What can hang from each mark
M: D Q R
R: D
W: A Q X
Q: D M R
D: Q R
A: Q X
X: Q W

Every row comes from one small tree of marks. The marks that hang from a mark follow it in brackets, in alphabetical order. Every link used is in the known rows. Which tree was each row made from?
Known rows
Q(M R(D)): [ 1.66 -0.78 -0.96  1.99  0.80 -2.55 -3.91  0.70  0.80  0.94 -4.66 -5.46
  3.41  1.12 -1.26 -2.72  0.64 -0.61 -0.62 -2.12  3.34  2.34  0.42  5.50
 -0.16 -0.82  1.57 -1.13  0.77 -4.84  1.75 -2.42 -0.50 -1.26]
X(Q): [ 1.00 -0.03  3.03  0.36 -2.82 -1.73 -3.01  3.23  1.06  3.39 -1.44 -3.47
 -0.34 -0.26 -2.11  1.94 -0.29 -0.86 -1.06 -1.40  4.82 -3.04 -1.51  0.92
  2.83 -1.09  1.52 -0.55 -0.28 -4.48 -0.49 -0.71  2.22 -0.99]
W(A(X)): [ 2.92 -1.80  6.66  0.85 -0.61 -0.04 -0.16  1.85 -2.19  0.83 -2.16 -4.12
  0.21 -3.21 -2.66  3.11 -1.49  2.67 -1.80 -2.01  3.84 -4.07  0.14  2.62
 -2.18  0.32  3.34 -0.77  1.23 -0.61  0.32 -1.91  0.99 -1.39]
Q(D M R): [ 1.74 -0.47 -1.97  2.82  1.28 -1.97 -5.50 -0.40  0.64  0.64 -5.34 -6.19
  3.24 -2.62 -1.10 -3.73  1.65 -0.83 -0.97  1.18  3.63  0.63  0.30  4.36
 -1.38 -0.65  1.50 -1.49  2.24 -5.51  3.03  0.19  0.52 -2.95]
A(X(Q)): [ 2.22  0.42  5.20 -0.22 -1.50 -0.55 -1.20  3.62  0.28  2.09 -1.23 -2.60
 -0.70 -1.93 -1.91  3.51 -1.02  1.13 -1.29 -1.50  4.46 -3.09 -1.31  0.68
  1.38 -1.11  2.99 -1.81  0.08 -1.36 -0.03 -0.80  2.08 -2.67]
A(Q(M)): [ 2.41  0.05  3.83  1.69 -0.61 -2.45 -2.06  2.07 -1.62  2.86 -2.70 -2.98
 -0.04 -1.76 -1.15  0.07 -0.57  0.67  1.15 -1.45  3.60 -1.76 -0.63  1.56
 -0.02 -0.55  3.63 -1.93 -1.25 -1.50  1.41 -0.52  3.25 -1.19]
W(X): [ 1.49 -2.36  5.60  1.13  0.60 -1.27  0.81  2.62 -1.97  2.54 -1.69 -2.01
  0.40 -1.90 -2.06  2.44 -1.82  1.64 -1.96 -2.36  4.17 -3.51  0.14  1.48
 -1.04  0.84  3.16 -2.05  2.43 -2.50  0.14 -2.75  0.89 -0.30]
D(Q): [ 1.32 -0.82  3.23  0.45 -0.14 -1.43  0.40  1.47 -0.71  2.43 -2.70 -2.17
  1.76 -2.01 -2.10  1.82 -2.26 -0.01 -0.29 -1.16  4.91 -3.98 -0.72  1.30
  1.90 -1.16  1.84 -1.29  1.50 -4.64  0.57 -1.09  2.05 -2.15]
M(Q(D) R): [ 1.29 -1.47 -0.35 -1.18 -1.24 -1.17 -4.69  1.11  0.02  2.03 -2.21 -4.27
 -2.83  1.05 -2.64 -0.88  1.26  2.53  3.12 -0.27  6.09 -1.48  1.28 -1.31
  3.34 -2.34  4.32  0.80  1.43 -4.47  1.98 -1.49  2.95  2.24]
A(Q(D M R) X(W)): [ 2.26  2.10  2.24  1.97 -0.93 -0.67 -4.60 -0.10 -0.28 -0.17 -3.53 -3.73
  0.11 -4.85 -0.56  0.79  0.19 -0.38  0.39  1.82  2.59  0.06 -0.98  2.28
 -1.26 -2.16  3.81 -2.07  0.86  1.26  1.75  2.86  2.38 -4.79]
Q(M(R)): [ 1.21 -1.32  1.69  0.77  1.07 -2.45 -3.36  1.64 -0.01  1.88 -2.83 -4.57
  1.01  0.10 -2.02 -1.40  0.51  0.63  1.48 -1.32  4.22 -0.56  0.65  0.73
  2.84 -1.14  3.31 -0.22  0.78 -5.35  2.45 -0.36  1.24  0.56]
A(Q(D R) X(W)): [ 2.49  1.82  3.40  0.41 -2.33 -0.32 -3.22 -0.44 -0.91  0.36 -2.34 -3.73
 -1.11 -4.31 -0.65  2.37 -0.70 -0.42  0.34  1.29  3.29 -1.58 -1.19  1.53
 -1.28 -2.04  3.10 -2.32  0.87  1.44  0.67  2.15  2.82 -3.91]
W(A(Q(M))): [ 2.39 -1.23  5.52  2.83 -1.01 -1.52 -2.37  1.60 -2.59  1.49 -3.19 -3.74
  0.33 -2.98 -2.15  0.95 -0.52  1.71 -0.09 -1.62  2.80 -2.95 -0.02  3.23
 -1.79  0.25  3.62 -0.59 -0.53 -0.49  1.08 -0.38  2.20 -0.64]
X(Q(D) W): [ 0.17  1.92  1.25  0.24 -5.21 -0.40 -5.93  1.39  3.85  3.31 -1.44 -4.52
 -0.99 -1.28 -1.74  2.19 -0.10 -2.58 -0.77  2.03  6.04 -2.53 -1.73 -0.35
  3.62 -3.22  0.93  1.01  0.66 -4.68 -1.00  1.82  1.52 -1.96]
Q(M): [ 1.87 -1.08  2.25  1.91  0.55 -2.34 -2.40  2.30  0.56  2.69 -3.17 -4.11
  1.87 -1.22 -1.64 -1.32 -0.16  0.14 -0.20 -1.38  4.58 -1.14 -0.08  1.63
  0.70 -0.49  2.42 -0.82  0.39 -5.01  1.61 -1.68  1.11 -1.28]
D(Q(R)): [ 0.77 -0.96  1.62  1.16  0.61 -1.94 -0.87  0.62 -1.37  1.04 -3.68 -2.96
  2.86 -2.02 -1.99  0.91 -1.35 -1.23 -0.43 -1.11  3.75 -2.76 -0.79  3.14
  1.26 -0.82  1.27 -1.73  2.48 -4.73  1.14 -0.13  1.48 -3.08]
M(D Q R): [ 0.04 -2.60  0.85 -1.26 -1.76 -1.66 -5.48  1.87 -0.37  1.95 -1.14 -1.78
 -3.97  2.57 -2.65  0.38  1.25  4.34  5.69 -1.55  7.38 -0.85  2.11 -2.90
  4.74 -2.78  6.06  1.62 -0.12 -3.99  2.76 -4.35  2.53  5.39]
D(Q R): [ 1.71  0.40  2.83  0.39  1.47 -1.49  2.39  2.20 -0.64  1.52 -3.37 -2.47
  3.05 -3.94 -1.76  1.90 -2.75 -1.66 -0.45 -1.23  4.45 -4.22 -1.14  1.15
  1.54 -0.42  1.05 -1.75  3.20 -4.43  1.96  0.45  1.69 -3.51]
X(Q(D M R)): [ 0.79  0.73 -1.18  2.57 -0.91 -1.78 -6.85  1.51  1.82  1.39 -4.34 -5.03
  1.87 -1.70 -1.51 -1.55  2.10 -1.66 -1.25  1.10  3.36  0.02 -0.98  3.65
  1.06 -1.28  1.19 -0.89  1.14 -4.88  1.73  1.77  1.24 -3.20]
W(A Q): [ 1.47 -2.53  6.57  3.21 -1.77 -0.03 -1.02  1.22 -3.80  2.30 -2.72 -2.92
  0.58 -2.95 -2.39  3.88 -1.88  1.10 -0.66 -1.83  3.08 -4.64  0.50  3.62
 -2.52  0.85  3.75 -0.64  1.99 -0.71 -0.57 -0.86  1.13  0.14]

Which tree is each row?
[ 0.44  2.92 -0.25  1.80 -3.09 -0.91 -5.79  2.30  4.75  2.34 -3.14 -4.60
  1.07 -3.17 -1.36  0.63  0.59 -3.72 -0.58  2.57  4.95 -0.98 -1.85  0.26
  3.36 -2.97  1.14  0.89  1.46 -4.73  0.92  3.78  0.84 -3.83]  X(Q(D(R) M) W)
[ 2.35 -0.38  0.08 -0.04 -0.87 -0.93 -2.09  2.32  0.42  2.53 -3.05 -4.23
 -0.77 -1.81 -1.89 -0.47  0.13  0.87  1.01 -0.19  6.12 -2.57  0.11 -0.52
  0.32 -1.14  2.93 -0.21  1.96 -4.03  1.58 -2.14  2.69 -1.15]  M(Q(D(R)))
[ 1.64 -2.55  6.95  3.32 -0.10 -1.03 -0.76  1.11 -5.41  0.05 -3.06 -2.11
  0.27 -3.78 -2.45  3.20 -1.00  2.22 -1.88 -2.31  0.94 -3.53  0.06  4.71
 -4.12  1.82  4.06 -2.01  2.32  1.61  0.34 -0.20  1.24 -0.74]  W(A(Q(R)) X)
[ 0.00 -0.29  4.18  3.73 -2.63 -0.13 -3.60  1.20 -0.32  1.54 -3.05 -2.63
  0.85 -3.81 -1.86  3.33 -1.13 -1.16  1.00  0.41  4.45 -2.37  0.17  1.43
  0.00 -1.14  3.85  1.21  2.28 -1.50  0.63  1.04 -0.32 -0.72]  X(W(A Q(M(D(R)))))
[ 1.80 -2.05  6.56  3.60 -0.37  0.28 -1.19  0.86 -5.08 -0.26 -3.50 -2.76
  1.19 -4.37 -2.17  4.42 -1.24  1.07 -1.36 -1.64  1.52 -3.53  0.27  5.27
 -4.10  1.31  4.20 -1.75  3.28  1.61  0.06  0.20  0.53 -2.46]  W(A(X) Q(R))
[ 1.20 -0.99  5.14  2.79 -0.63  0.14 -1.60  2.74 -1.69  0.68 -3.22 -2.76
  0.84 -4.66 -2.79  3.55 -0.67  1.58 -3.63 -0.38  2.42 -4.37 -0.40  3.53
 -2.29  0.94  2.86 -0.93  3.84 -0.71  0.48  0.65  0.26 -1.69]  W(A X(Q(D(R))))
[ 0.47 -1.67  1.19  1.03  0.66 -2.36 -5.05  1.42  0.64  1.59 -2.68 -3.25
  0.02  0.37 -1.85 -1.39  0.91  2.45  3.13 -0.72  5.65  0.11  1.44 -0.17
  3.40 -1.79  4.40  0.17 -0.05 -4.94  3.61 -2.12  1.00  2.76]  Q(M(D R))
[ 1.62 -0.12  0.80  0.69  0.15 -1.28 -0.64  1.45  1.15  2.07 -3.65 -3.15
  2.86  0.60 -1.65 -0.16 -1.89  0.83 -0.21 -2.24  4.83 -0.07  0.09  3.95
  1.89 -2.13  2.04 -0.79  0.59 -4.16  0.81 -3.26  0.53 -1.17]  R(D(Q(M)))
[ 0.88 -0.68  3.74  1.45 -0.89 -0.55 -2.17  2.77 -0.29  2.28 -1.96 -2.21
  0.01 -2.31 -2.07  2.53 -0.69  1.19 -2.62 -0.42  4.01 -3.31 -0.67  1.74
 -0.16 -0.20  2.66 -1.77  2.34 -2.36 -0.08 -0.73  1.32 -1.40]  W(X(Q(D)))
[ 0.37 -0.96  3.15  1.54 -0.76 -1.31 -2.01  2.76 -0.84  1.57 -2.41 -2.19
  1.11 -0.10 -1.99  2.36 -0.39  0.28 -2.51 -2.33  2.85 -1.05 -0.53  3.88
 -0.03  0.03  2.26 -1.77  2.06 -2.19 -0.38 -1.58  0.25 -0.87]  W(X(Q(R(D))))
[ 0.29 -2.47 -0.08  0.83 -1.93 -1.74 -5.49  1.70 -0.32  1.57 -2.65 -2.26
 -1.91  0.82 -2.01 -0.31  1.41  2.32  3.47 -1.61  6.61 -0.41  1.07  0.05
  1.32 -1.63  4.51  0.46  0.41 -3.64  2.16 -4.87  1.81  1.89]  M(D Q(R))
[ 1.35 -0.72  1.42  1.95  1.06 -2.21 -2.74  2.37  1.17  1.89 -3.48 -3.05
  1.56 -2.25 -1.23 -1.05 -0.07  0.79  1.32 -0.68  5.76 -0.72  0.54  0.81
  0.86 -0.79  3.10 -0.73  0.87 -4.51  3.59 -2.68  0.55 -0.10]  Q(M(D(R)))
[ 2.18 -1.98  7.98  2.86 -0.82  0.72  0.08  1.61 -4.44  1.23 -2.46 -2.22
 -0.04 -4.26 -2.32  5.17 -2.18  2.42 -1.21 -1.87  2.68 -4.72  0.29  3.43
 -3.40  0.85  4.86 -1.55  2.22  1.71 -0.51 -0.81  1.19 -1.52]  W(A(X) Q)
[ 0.87  0.23  0.62  0.35 -2.49 -1.72 -4.23  1.98  1.32  1.86 -2.57 -4.49
  0.97  1.76 -1.76  0.82  0.35 -1.51 -1.31 -2.05  3.89 -0.25 -1.02  3.82
  2.13 -1.30  0.59 -0.71  0.11 -4.15 -0.34 -1.25  0.90 -0.99]  X(Q(R(D)))
[ 1.13 -0.15  3.53  1.41 -0.15 -0.75 -1.16  3.16 -0.18  1.97 -2.43 -2.40
  0.47 -3.29 -1.83  2.50 -0.87  0.31 -2.79 -0.28  3.80 -3.24 -0.83  1.70
 -0.28  0.29  2.41 -1.95  3.30 -2.40  0.63  0.12  1.16 -2.04]  W(X(Q(D(R))))
[ 1.85 -2.19  7.51  3.91  0.53 -1.00 -0.93  2.35 -4.43  0.90 -3.10 -1.54
  0.47 -4.12 -2.42  2.66 -1.03  3.05 -1.42 -2.00  1.39 -3.10  0.30  3.90
 -3.54  1.52  5.10 -1.59  1.57  1.67  0.87 -0.35  1.23 -0.90]  W(A(Q(M)) X)
[ 1.30 -1.60  5.17  5.87  2.07  0.57 -0.91  1.63 -4.17  0.32 -4.95 -1.72
  2.71 -7.16 -1.87  3.03 -1.28  1.85 -2.44  0.48  1.11 -3.38  0.90  5.26
 -5.46  1.93  4.97 -1.92  5.55  1.21  1.51  1.47 -0.50 -2.44]  W(A Q(D(R) M) X)
[ 1.09  0.32  2.98  1.99 -3.45 -0.98 -4.26  0.14 -0.08  0.89 -2.94 -4.61
  0.53 -1.06 -1.83  1.45 -0.45 -1.36  0.18 -0.84  3.38 -0.29 -0.44  3.25
 -0.12 -1.78  2.39  0.91  0.16 -1.24 -0.26  0.47  0.52 -0.89]  X(W(A(Q(M R(D)))))
[ 0.35 -2.57  5.07  3.75  0.79 -0.90 -0.34  1.49 -4.74  1.58 -3.03 -0.79
  1.31 -2.94 -1.60  3.88 -1.55  0.11 -1.50 -1.96  1.84 -2.59  0.18  4.08
 -3.09  1.77  4.06 -3.07  4.46 -0.30 -0.19 -0.42  0.43 -1.33]  W(Q(R) X)
[ 0.61 -2.20  4.19  3.14  0.53 -0.61 -0.30  1.15 -4.04  1.43 -3.20 -1.11
  1.67 -1.10 -1.41  3.48 -1.75  0.56 -1.52 -2.66  2.05 -1.14  0.61  5.43
 -3.09  1.14  3.77 -2.87  3.98 -0.10 -0.69 -1.93 -0.29 -0.41]  W(Q(R(D)) X)
[ 1.22 -1.55  0.07 -2.11 -1.63 -1.46 -3.27  2.00  0.16  2.22 -1.62 -3.73
 -2.49  4.31 -2.78 -0.08  0.27  2.93  3.34 -3.05  5.97  0.35  1.46 -0.19
  4.21 -2.56  4.32  1.16  0.02 -3.96  0.80 -3.77  1.85  3.92]  M(Q R(D))
[ 0.12 -1.51  1.50  1.13 -0.37 -1.57 -2.95  0.14 -0.71  1.16 -3.12 -1.66
  1.23 -1.37 -1.70  0.80 -0.82  1.17  1.48 -0.72  5.80 -2.19  0.43  1.60
  1.78 -1.63  2.91 -1.10  1.34 -4.23  2.44 -2.82  1.04  0.05]  M(D(Q(R)))
[ 1.45  0.54  3.59  1.54 -1.19 -0.09 -2.06  1.14  0.09  0.97 -2.36 -2.77
  0.82 -2.10 -1.05  3.14 -1.48 -0.70 -0.26 -0.71  3.62 -0.01 -0.37  2.64
 -0.21 -1.82  3.72 -1.21  1.90 -0.07 -0.15 -0.07 -0.12 -2.97]  A(X(W(Q(M R(D)))))
[ 0.60 -0.80  1.71  1.17  1.77 -1.95 -1.83  1.57 -0.52  1.22 -3.52 -2.49
  2.32 -1.53 -2.27  0.11 -0.82  0.39  1.45 -0.69  3.91 -1.70 -0.06  1.44
  3.72 -1.74  3.07 -0.57  1.81 -5.06  2.51  0.88  1.40 -1.45]  D(Q(M(R)))
[ 2.17  0.19  1.20  1.89 -0.39 -2.58 -3.29  0.85 -1.32  1.26 -3.81 -3.87
  1.16  0.03 -0.76 -1.09  0.08  0.10  0.90 -2.03  2.58  1.12 -0.25  4.57
 -0.77 -0.84  2.55 -2.14 -1.02 -1.19  1.49 -1.32  2.24 -1.31]  A(Q(M R(D)))
[ 1.59  0.73  1.73  1.91  2.70 -2.00  1.18  2.59  0.15  1.07 -4.43 -2.42
  4.10 -4.54 -1.62  0.44 -1.79 -1.69 -0.10 -0.55  3.77 -2.53 -0.97  1.89
  1.63 -0.53  1.70 -1.55  3.30 -4.66  3.06  1.12  0.95 -4.50]  D(Q(M) R)
[ 2.03  1.79  4.25 -0.14 -1.32 -0.86 -2.79  1.48 -0.02  0.68 -1.41 -2.49
 -1.47 -1.36 -1.14  2.37 -1.01  1.26  2.31 -0.75  3.23  0.39 -0.42  0.43
  2.13 -3.03  5.12 -0.94 -0.84  1.63  1.01  1.28  2.25 -1.10]  A(Q(M(R(D))) X(W))
[-0.27 -2.22  5.33  3.40 -0.14 -0.67 -4.39  3.19 -1.80  0.11 -2.75 -1.34
 -0.01 -2.23 -3.16  2.96  0.64  3.38 -0.77 -1.20  2.47 -2.18  0.76  2.85
  0.20  0.03  5.24  0.28  2.17 -0.85  1.50  0.01 -0.34  1.40]  W(A X(Q(M(D R))))
[ 1.18  0.34  2.68  1.64 -0.20 -1.13 -4.36  2.88  0.65  0.35 -2.70 -2.44
  0.39 -2.27 -1.50  1.48  0.75  1.11 -0.30 -0.79  3.73 -0.27 -0.62  2.11
  1.04 -1.30  3.62 -1.50  0.49 -1.40  1.96 -0.54  1.04 -2.70]  A(X(Q(M(D) R)))
[ 2.31  1.70  4.01 -0.24 -2.64 -0.72 -1.93  0.27 -0.67  0.40 -1.65 -3.13
 -0.95 -1.36 -0.78  3.13 -1.58 -0.20  0.42 -1.24  3.12 -0.13 -1.00  2.43
 -0.36 -2.10  3.18 -2.00 -0.21  2.02 -0.20 -0.06  2.10 -2.57]  A(Q(R(D)) X(W))
[ 0.27 -0.57  3.58  2.71  0.62 -1.46 -2.09  4.34 -0.11  1.76 -2.60 -0.77
  0.91 -2.79 -1.82  2.26 -0.39  0.96 -1.07 -1.12  3.76 -1.68 -0.31  1.31
  0.67 -0.06  3.79 -1.37  2.30 -2.17  1.78 -0.74  0.43 -0.96]  W(X(Q(M(D(R)))))
[ 3.00  1.35  1.80  1.82  0.21 -1.88 -2.03  1.26 -0.53  1.87 -3.82 -4.09
  0.83 -4.08 -0.67 -1.02 -0.35  0.15  0.62  0.64  3.65 -1.77 -0.65  1.64
 -1.09 -0.65  2.65 -2.38  0.37 -1.52  2.83  0.94  3.42 -2.61]  A(Q(D(R) M))
[-0.72  0.61  2.55  2.98 -4.70 -0.73 -7.60  2.46  2.91  1.85 -2.31 -2.84
 -0.31 -1.59 -2.42  2.38  0.81 -0.85  0.56  0.77  5.03 -1.18 -0.71  0.78
  3.45 -2.87  3.21  2.65 -0.19 -3.18  0.18  1.21 -0.03 -0.33]  X(Q(M(D)) W(A))
[ 0.69 -3.08  7.23  5.81  1.18  0.04 -0.98  2.54 -5.27  1.15 -3.75 -0.55
  1.67 -4.80 -2.42  3.95 -1.41  2.39 -1.61 -1.66  1.03 -3.14  0.90  5.03
 -4.30  1.90  5.92 -1.35  3.86  1.30  0.18  0.13 -0.48 -0.95]  W(A Q(M) X)
